In the rows, 128 means zero.
Known rows, with every step that occurs:
U, K: [144 146 112 113 137 115 126 143 127 117  90 147 139 122 133 144 142 102
  87 108]
C, V: [141 116 106 115 140  99 111 135 139 110  86 147 124  91 202 121 135 105
  75 110]
L, M: [131 150  90 101 134 135 124 137 138 114  85 157 128  79 195 137 137 122
  85 123]
N, V, A: [117 125 113 120 137 127  83 140  91  94  70 150 116  81 173 125 131 133
  44 111]
Q, L, A, U: [125 128  54 110 130 165  97 124 171 108  84 132 116 159 153 136 119  93
  87 104]
N, V, A, U, K: [111 128 112 127 144 163  87 136 114  90  84 149 124 108 152 139 140 123
  67 103]
V, A: [134 135  98 127 143 119  96 131 102 106  80 136 119  70 159 129 129 107
  55 117]
Q, L, V, A, U, K, N: [134 122  58 113 143 158  91 122 139 115  82 143 103 192 189 133 130  95
  71  94]
N, L, A, V: [134 132  86 100 123 112 118 149 123 105  78 139 132 151 153 100 127 105
  60 118]
N, L: [133 135 105 110 119 121 127 156 115 113  93 143 113 151 177 117 125 119
  84 118]
L, C, V: [144 126  98 102 151 102 112 131 135 118  77 148 143  85 224 118 139 115
  74 129]
C, V, A, U: [125 109  91 135 151 135  85 121 133  95  91 133 113  72 211 116 130  99
  65 111]
Q, L, C, V: [146 114  60  98 142 111 113 122 145 120  74 149 140 106 247 122 129 109
  75 121]
V, A, U, K: [127 139  98 133 149 154  99 127 125 102  94 134 130 101 141 141 136  93
  77 108]
U, K, N, L, C, V: [159 138  90  96 129 101 133 144 120 133  78 165 142 171 204 109 136 110
  76 125]
V, A, U, K, N: [143 144  88 132 144 144  99 125 127 105  93 148 115 163 139 139 136  92
  78 105]
K, N, L: [148 139  94 109 113 111 126 153 117 116  92 158  98 213 173 115 125 117
  85 113]
C, V, A, U, K, N: [145 122  86 134 147 127  94 119 133 105  91 151 118 129 180 125 136  86
  68 103]
U, K, N, V, A: [138 138 107 118 133 119  92 138  90 103  70 169 120 140 141 135 138 123
  48 103]
U, K, N: [158 150 101 112 132 109 124 140 131 120  91 162 124 183 132 142 141 101
  86 105]
U, K, N, V: [142 140 116 106 127 115 111 149 118 108  80 177 120 192 143 140 144 129
  75 100]
V, A, U, K, N, L: [138 141  85 128 127 152 111 139 110 109  96 148 108 190 152 122 127  98
  79 109]

Rows:
[121 124 100 125 137 152  74 134 117  86  83 159  91 174 180 127 132 129
  63 103]
K, N, V, A, U
[144 148  82 101 110 121 114 149 120 123  73 150 109 199 132 112 119 107
  66 116]
K, N, L, A
[148 132  85 104 134 134 125 138 145 122  93 160 132 198 212 110 138 106
  95 121]
A, U, K, N, L, C, V
[126 143 102 105 129 158  93 140 150 105  75 163 119 208 112 139 139 115
  75  98]
L, A, U, K, N, V
[106 119 110 127 142 161  76 135 115  83  85 145 105 110 182 128 132 132
  63 107]
N, V, A, U
[140 120  81 130 130 132 106 133 117 110  93 153 111 157 191 108 127  92
  69 107]
C, V, A, U, K, N, L
[129 153  67 115 125 171 120 133 119 115  91 162 117 143 182 126 130 108
  80 120]
V, A, U, K, N, L, M
[155 135  76 109 135 105 114 133  90 127  68 158 142 121 202 104 130 103
  46 129]
U, K, N, L, C, V, A
[139 135  88 104 140 105 105 133 139 100  72 138 139 123 139 117 136  99
  60 113]
L, A, V
[124 147  87  97 117 142 137 152 122 119  88 157 121 103 207 121 129 128
  88 128]
N, L, M
[143 153  86 111 135 148 105 132 163 116  85 147 124 203 101 141 136  88
  88 104]
L, A, U, K, N
[129 116  80  96 136 132 106 139 143 119  77 139 109 157 214 127 130 116
  76 102]
Q, L, V
[138 122  72 116 139 137  96 128 117 110  84 148 112 153 241  95 123 110
  62 130]
K, N, L, C, V, A, U
[137 138  98 106 128 124 109 149  87 128  73 148 111 169 169 109 131 110
  49 110]
U, K, N, L, V, A
[149 157  86 101 112 122 125 149 121 131  75 154 126 195 103 124 126  97
  67 112]
U, K, N, L, A
[144 134  63  97 139 127 117 128 138 121  79 146 137 139 209 135 128 117
  85 122]
Q, L, C
[133 129 103 119 132 120  82 139  91  97  69 166 101 145 170 125 130 131
  43 108]
K, N, V, A
[142 143  95 115 120 147 129 150 141 114 107 157 107 242 152 128 133 105
 107 105]
A, U, K, N, L
[123 115  70 109 142 135  88 128 113 114  68 131 109 104 213 123 123 110
  49 106]
Q, L, V, A
[111 121 104 118 155 158  80 133 129 102  84 122 103 112 199 120 135 112
  67 109]
L, V, A, U
[149 136  75  98 117 103 116 146 123 108  78 153 116 213 153  98 126 102
  59 113]
K, N, L, A, V
[133 128  88 121 163 138  97 116 130 111  79 138 153  61 200 122 140  97
  66 124]
L, C, V, A, U, K
[129 134 107 101 127 152 120 155 142 120  98 149 101 251 182 117 138 115
  98 101]
A, U, K, N, L, V
